Each row comes from the steps of one path. Every step used is in the known rows, and no mark comes twice. Write the path behind each row, first mark first.
Known rows:
vuzanid-sesat: [ 10.7  -5.2  -3.0   8.8  13.8  -7.1   8.4  -7.6 -19.0   6.1  -7.4 -22.4
   6.8 -13.3   2.6  12.2 -31.3  -3.1  -5.9]
mosa-sesat-fena-vuzanid: [ 53.9  20.1  20.2   0.3  -1.0 -12.5  -7.4  22.0  36.8 -13.2   7.0  16.7
  13.8   6.7   1.0  -6.0  21.9  11.0   9.5]
sanop-vuzanid-sesat: [-25.6  -9.3  -2.0   5.0  -2.2   0.8 -13.1 -36.3 -44.6   4.0  -5.9 -15.4
   9.3 -12.5  -2.4   5.2 -45.5  -3.4  -8.4]
divod-mosa-sanop-sesat: [ 16.2 -17.8 -44.3   9.5  25.8   6.0  -4.7  -9.4  -1.4  -0.7  10.2  16.0
  -7.0   5.4   3.8  26.2  45.6  -7.3  -2.5]
sanop-sesat-fena-mosa-biporel: [ -5.6  11.0  -5.5 -28.8 -13.1  -9.9   1.6   5.0  24.4  -1.9 -15.5   9.2
 -13.6   4.2   2.8  -6.8  33.8   3.1   5.0]
fena-vuzanid-sesat: [ 26.1  -7.1   4.0  13.0  13.2 -35.8  -5.9  -5.3 -15.8   5.5  -1.7  -5.7
  22.7 -16.3   0.7  -1.7 -23.9  -1.3  -8.4]
sanop-vuzanid-sesat-mosa-biporel: [-48.0  12.7  19.5  43.1 -14.0  23.0 -13.3 -23.8 -11.4   1.2  -1.5 -12.3
  -8.3  -4.9  -8.3  -6.8 -29.9   2.0  -6.6]
fena-vuzanid: [ 24.4  -4.5 -12.0   0.1  12.8 -24.5  -2.2  -4.5   2.3   3.5   5.2  12.9
  13.3   0.6  -2.0  -1.5  10.6  -3.4  -5.4]
mosa-sesat-fena-sanop: [ -3.5   4.3  23.8 -26.9  -8.2   1.6   0.3  34.9  50.8  -2.1  -2.2  -7.7
  -1.2   3.7  -0.9  -3.6   6.2  12.0  14.3]
sanop-vuzanid-sesat-fena-mosa-biporel: [-40.3   9.0  29.7 -23.6 -19.1  -9.9 -15.5  -8.4 -15.8   0.1 -13.9 -12.9
  -5.5  -7.8   2.0 -20.7 -33.7  -2.9  -1.9]
divod-mosa: [ 41.8 -13.4 -29.0   4.1  22.8 -15.3  15.8  -2.8   9.9   7.6  12.4  17.3
  -5.0  -1.1   0.1  10.5   3.2 -16.9  -7.6]
sesat-fena-sanop: [-23.5 -14.2   7.3 -34.6 -10.1 -21.4   5.7  20.4  26.8   4.8  -2.8  -4.0
  -3.1   0.7  -0.7 -14.2  11.7   0.3   6.4]
fena-mosa: [ 10.3   7.2  -7.6 -27.6  10.3   6.2  18.0   0.9  -9.1   9.1  -8.1  -4.8
  -3.0  -0.6   0.9   6.5 -30.0  -7.7  -4.3]
sanop-sesat-mosa: [ 11.7   9.3 -21.0  37.7  -9.8  26.7  14.4 -16.8   4.5   1.6  -1.2   8.5
  -2.9   5.5  -8.2  11.2   5.7   9.2  -1.1]
divod-mosa-sanop-vuzanid-sesat-fena: [-10.7 -16.3   4.9   7.5   3.6  -3.5 -18.9 -11.4 -31.4  -7.1  13.3  -0.2
  -0.1  -3.1   6.5  -2.5  -9.0 -11.1  -2.9]
mosa-biporel: [-12.7   2.1 -14.3  -8.9  12.8  -5.5   0.0   2.2  23.2   2.0  -2.0  -2.7
 -17.8   4.4   2.3   8.0  31.4  -5.9  -3.8]
sanop-vuzanid-sesat-fena-mosa: [-18.5   4.1  24.9 -22.2 -19.2  -3.5  -3.8 -18.0 -40.8   1.9 -13.3 -16.0
  10.5 -11.8   0.6 -17.2 -62.9  -2.3  -2.5]

Write each row's path:
[ 33.5   0.7   3.1  -5.9  -3.7 -33.8  -0.8   7.7  10.1  -5.4   6.5  18.1
  12.5   3.6   1.3 -15.6  23.6   0.1   1.7] : sesat-fena-vuzanid
[-14.2   3.9  -5.2 -27.3  24.6  25.9   4.2  11.2 -17.8   2.1  -2.2 -11.1
  -7.8   7.7   6.1  16.9   0.0  -5.2  -0.5] : fena-mosa-sanop
[ 39.9 -13.3 -23.2  10.2  10.1 -32.9 -16.9   6.1  10.6  -9.7  17.6  39.1
   7.0   6.8   4.9  -2.0  67.2  -2.9   2.4] : divod-mosa-sanop-sesat-fena-vuzanid
[-59.4 -17.5   7.4 -38.0 -25.7 -13.4 -14.3  -7.2   1.3   3.3  -2.3  -1.2
  -1.7   1.4  -5.5 -23.4  -1.1  -0.1   4.7] : sesat-fena-sanop-vuzanid
[ -3.7  -6.0 -19.1  -3.6   0.9  12.2  -7.0   1.3  -3.3 -13.6  -1.6   1.5
  -5.9  12.1   8.1  13.4  59.4   6.9   8.4] : mosa-sanop-sesat-fena
[ -8.6  -5.3  13.4 -20.0 -12.9  -4.8 -15.9   7.0  39.8   1.1  12.7  17.9
   0.3   1.1  -6.9 -14.5 -11.3  -1.8   6.3] : divod-mosa-sesat-fena-sanop-vuzanid
[  2.5   6.9  22.5  50.9  12.3  11.5  -9.0   9.4 -17.8  -3.2  10.0  -9.3
  13.9  -2.0  -0.5   2.6  -9.4   6.3  -4.1] : fena-vuzanid-sesat-mosa-sanop
[  9.6   8.3  11.9  46.7   0.2  20.8  19.5  -3.5 -10.5   3.9   0.1 -17.8
   2.8  -8.0  -4.7   4.9 -45.4   4.5  -5.2] : vuzanid-sesat-mosa
[ 17.5   7.2  22.4 -19.6  -3.6 -10.8  16.5  11.4 -17.6   2.7 -11.9 -17.8
   7.6 -12.6   5.7  -8.5 -49.2   0.2   0.2] : vuzanid-sesat-fena-mosa
[ 18.5  -1.7  10.6   3.0  -2.4 -15.9   9.2   5.5  -9.2  -3.5  -5.9 -18.0
   6.3  -9.1   6.8  -2.2 -15.2   1.9   1.2] : vuzanid-sesat-fena
[ 19.3  -3.6 -22.4  -6.4 -12.9  -9.3   6.4  -7.6   6.5  -5.8  -6.7   8.8
  -0.7   4.8   2.1   3.9  33.4   7.1   5.6] : sanop-sesat-fena
[-25.9  -5.1  -8.9  14.3 -16.8  12.3   8.5  -1.0  21.3  11.3  -3.7   0.5
  -2.2   0.2 -13.2  -1.1   0.7  11.2   2.1] : fena-sanop-sesat-mosa
[ 16.4 -17.1 -27.2   5.2  34.6   5.7   3.4   3.7  -1.9   0.3  18.3   9.8
 -11.0   6.7   5.8  20.0  26.1 -15.0  -4.3] : divod-mosa-sanop
[ -7.4   6.1   9.6 -32.3   8.9  16.8   7.0  21.5  -8.1  -6.9  -0.6  -6.6
  -7.5  12.0   9.7   1.4  14.9  -1.5   6.9] : sesat-fena-mosa-sanop
[ 27.5  24.6   9.5 -21.3  13.1  29.6  13.0  13.1  17.0   2.7  -7.0  -6.5
   0.9   1.8  -0.4  17.8 -31.3   5.5   3.7] : fena-mosa-sesat
[-45.0   4.2  11.0 -33.1  -7.2  24.1 -13.8  -5.7 -31.6  -8.4  -1.2  -2.4
  -6.3  12.0   4.5  -6.0  -5.9  -3.7   3.6] : sesat-fena-mosa-sanop-vuzanid
[-13.1  17.9   1.4  31.5  -0.4  24.4   8.5   7.0  31.3  -0.3   4.9   1.4
 -20.7  10.9  -5.2   0.5  16.2   0.7  -1.3] : sesat-mosa-biporel
[-66.9  -8.7  27.0  19.6 -21.5  13.2  -8.2 -16.3 -16.1  13.6  -2.1 -20.2
   6.0 -12.4 -14.4 -15.5 -69.7   3.8  -5.2] : fena-sanop-vuzanid-sesat-mosa
[ 17.5   4.9 -10.4 -25.7 -13.5  -2.6  13.0  -2.7  -4.7  -0.1 -14.9   7.5
   2.2   1.6   1.7  -2.5   6.8   4.0   5.0] : sanop-sesat-fena-mosa
[ 28.1  10.0  19.8  54.3  -1.1  -7.8   5.1  -0.9  -8.6   4.2   5.8  -2.6
  19.8  -9.4  -6.5  -8.8 -36.7   6.1  -7.3] : fena-vuzanid-sesat-mosa
[-14.1  15.6 -16.5  36.7  -8.1  21.3   3.4  -6.9  31.1  -0.4  -1.3   8.8
 -17.3   7.9  -7.3   5.5  35.1   8.1  -0.6] : sanop-sesat-mosa-biporel
[ 21.6 -15.1 -30.1   3.6   9.5  -2.2  -3.6   3.7   7.1  -9.6  11.9  21.0
  -7.9   9.1   7.1  11.2  57.0  -5.0   4.2] : divod-mosa-sanop-sesat-fena
